Known rows, with every way that one mark hangs from another
[j494 j147 j378]: [  8  10 -18  11  -1  -3 -14  13   1   5   6  21   2  18   4   3  12   5
   2  19   5  -8]
[j147 [j531 j47 [j368 j100]]]: [ 20  -1 -26   1 -19  -3  -6  13  -2   3  10  -2   2  16  18 -11  -6 -12
   1  17  20 -32]
[j100 j147 [j368 j494 [j999 j593]]]: [ 17  14  -9  20 -10  -6 -11   7   8   2 -11  10  11  19   9 -10 -17 -23
  17   8  14  -8]
[j368 j494 j999]: [ 15  12 -13  24   0   0 -10  14   3  11   1  10   9  13   6  -4  -2 -11
  14  17   4  -5]
[j494 [j147 [j100 j368] [j531 j47] j999] j378]: [ 15   5 -33 -15 -13  -5 -11   4  -2  -9   1  14   4  27  12  -4   5  -3
  23  10  20 -22]
[j378 [j494 [j147 j100 j531]]]: [ 19  11 -19   6  -5   1  -4  13  -6  -8  22  11  -1  19   7 -12  14  -1
  18  17   9  -7]
[j368 j100 [j494 [j147 j531] j378] [j999 j593]]: [  8  15 -22  17  -9  -1 -12   4  -4  -2  -1  14   4  21  19  -5  14  -8
  28  17   2  -3]
[j368 j999]: [ 17   7 -16  22  -9  -1 -10  17   6  11  -2  14  11  12   4  -8  -4  -8
   0  13   6   4]
[j368 j100 j999]: [ 14   7 -20  26 -13  -1 -13  17   6   4   2   9   9  13   8 -12   2  -7
  -3  12   5   0]
[j494 [j147 j100 j531 j999] j368 j378]: [ 18  10 -27   0 -10   1 -11   3  -7 -15   9  22   3  27  12  -9  29   3
   9  11   9 -12]
[j531 [j147 j999]]: [ 40   5 -13  11 -11  -7  -8  10   5   9 -10  12  12  13   0 -12   1 -11
 -11  19   6   1]
[j100 j147]: [ 18   4 -11  14  -9  -6  -9  20   8   7   7   9   1  15   2  -9 -17 -12
 -13  14   7 -11]
[j147 [j100 [j368 j494]] [j531 j47] [j999 j593]]: [ 27   6 -29 -13 -11   3  -2   5  -1   0 -12   5   7  22  12  -4  -9 -22
  24   9  16 -31]
[j378 [j494 [j147 j100 [j999 j593]]]]: [ 24  17 -24   6  -7   4 -10  12  -3  -4 -12  22  17  17   1  -5  17  -1
   0  12  -2   0]
[j378 [j494 j147 [j368 j100 [j999 j593]]]]: [  0  19 -21  38 -14   7 -15   9  -5  -2  -7  21  20  18  10 -19  28   2
   5   9   9  13]
[j368 j100 j494 [j999 j593]]: [ 14  13 -19  26  -8   3 -11  14   3   7  -9   9  11  13  10  -6   2 -15
   8  13  -1  -6]
[j999 j593]: [ 21   6 -17  10  -9   3  -6  19   5  14 -10  17   8  11   2  -1  -6 -12
 -12  13   3  -8]
[j494 j378]: [ 17   4 -18   5  -2  -4  -8  14   4  12   6  18   2  16   9  -1  -2   4
   0  20   3 -11]
[j531 j368]: [ 27   7 -14   8  -9  -3 -10  12   2   4   7  12   7  13   7  -2   2  -7
  -8  18  14 -24]
[j100 [j368 [j494 j147 j378] [j999 j593]]]: [  6  20 -16  16  -3  -3 -16   1   0   1 -12  23  11  21  10   2  11  -6
  32  13  12  -5]
[j378 [j494 [j147 j531]]]: [ 14  13 -12  14  -5   0  -3   7  -5   6  14  16   2  17   6 -10   7  -1
  16  21  12  -4]
[j100 [j147 [j531 j47]] [j368 [j494 j378]]]: [ 10   2 -17  -5  -6 -11  -4   4   2   5  11   2  -6  25  20  -9 -27 -11
  31  19  23 -32]
[j494 j147 [j368 j100 j999] j378]: [ -4  13 -24  31 -11   0 -22   9  -2  -7   5  20  10  21  12 -12  30   8
   5  12   9   3]

Rows
[ 38   7 -10   3   0 -13 -11   4  -3   0  11   8   4  18  15  -7   9  -1
  13  30  12 -23] : [j531 j147 [j368 [j494 j378]]]
[ 18  12 -25   9 -22  -5 -15   2  -4  -9  -2  17  11  20  23  -8  18  -4
  14  14  11  -4] : [j494 [j147 [j531 [j368 j100 [j999 j593]]]] j378]
[ 14  16 -19   9  -3  -1 -10   9  -1 -13  16  15   5  22   1  -8  17   3
  19  13  18 -14] : [j378 [j494 [j147 [j100 j368]]]]
[ 22  11 -22  -2 -12  -1  -8   2  -2   7 -15  27   8  19  11   1   8  -6
   6  14   3  -3] : [j494 [j147 j531 [j999 j593]] j378]
[ 25  11 -21   6 -13  -5  -8   0  -4  -3   1  11   7  19  30  -8   6  -7
  26  20   8 -18] : [j147 [j531 [j368 j100 [j494 j378] [j999 j593]]]]
[ 28   9 -13   5 -18  -6  -9   6  11   3 -21  19  13  19   4  -8 -18 -19
  -8   6  14 -12] : [j100 [j147 [j999 j593]] j368]
[ 25   0 -25  -7   0 -10  -9  11   0  -5   9  -2   0  24  12  -9   0  -4
  27  21  17 -25] : [j531 j47 [j147 [j100 [j368 [j494 j378]]]]]
[ 30   4 -12   4 -16  -7  -4   8   5   6  -1  11   3  18   9 -13 -19 -17
  -5  14   9 -10] : [j100 [j147 j531 j999]]
[ 16  12 -18  14  -1  -1 -10  11   2  13 -12  19  11  15  15   0  -2  -4
  17  18  -3  -1] : [j368 [j494 j378] [j999 j593]]
[ 21   2 -15   1  -9  -8  -6  11  -2   4  12  -5  -2  19  17 -10 -22 -21
  14  21  19 -37] : [j100 [j147 [j531 j47 [j368 j494]]]]
[ 46  -2 -31 -10 -19  -5 -11  16  -1  -3 -21   3  20  16   7 -11   2 -15
 -13  12   9 -14] : [j531 j47 [j147 j100 [j999 j593]] j368]
[ 33   7 -18   0 -15   2  -1   7   2  13 -17  19  10  13   8  -5  -7 -17
  -4  12   5  -7] : [j147 j531 [j999 j593]]
[ 24  10 -14   2   3  -7 -11   5  -2   3  12  14   3  18  15   4   6   2
  14  27   9 -34] : [j531 [j368 [j494 j378]]]
[ 10   9 -30   7 -10   7  -7   9 -11  -5   4  13  11  23  10 -17  19   1
  14  12  16  -9] : [j378 [j494 [j147 j100 [j531 j47] j999] j368]]
[ 13  12 -19   8 -10   0 -11  -2  -6  -1   1  27   6  23  12  -8  22   2
   8  16  13  -8] : [j494 [j147 j531 j999] j368 j378]
[ 11  17 -20  22   1   2 -17  17  -1  -9   9   7   6  18   0  -2  18 -11
  18  12   2  -6] : [j368 [j494 [j147 j100]] j999]
[ 35  11 -28 -16 -16  -4 -11   1  -6 -16  -4  21  10  23  16  -1  21  -4
   7  13   7 -19] : [j494 [j147 j100 [j531 j368] [j999 j593]] j378]
[ 24   4 -27   0 -10  -2  -8  14  -5  -5  12  -5   6  18  19 -10  -3 -16
  28  16  15 -26] : [j147 j100 [j531 j47 [j368 j494 j999]]]
[ 23   0 -27  -4 -18   4  -1  13   1  21 -24  13  12  13  10  -5 -18 -17
  -4  12   7  -9] : [j147 [j531 j47] [j999 j593]]
[ 18  11 -15  16  -9 -14 -18   5   2  -9  12   5   6  22  23 -12  -2  -3
  15  21   8 -21] : [j531 [j368 [j100 j147] [j494 j378] j999]]
[ 28   0 -32  -5 -22   0  -7  18  -2  -2  -6   2  14  16  19 -12  -7 -17
   9   8  12 -11] : [j147 j100 [j531 j47 [j368 [j999 j593]]]]
[ 12   8 -15  12  -1  -9 -12  12   4  -1  16   5  -5  21  15  -7  -8  -2
   6  22   2 -25] : [j368 [j100 j147] [j494 j378]]
[ 13  20 -14   7   1  -6 -15  -6   0  -2  -3  24   6  23   5   6  15  -1
  25  19  14 -24] : [j100 [j368 [j494 [j147 j999] j378]]]
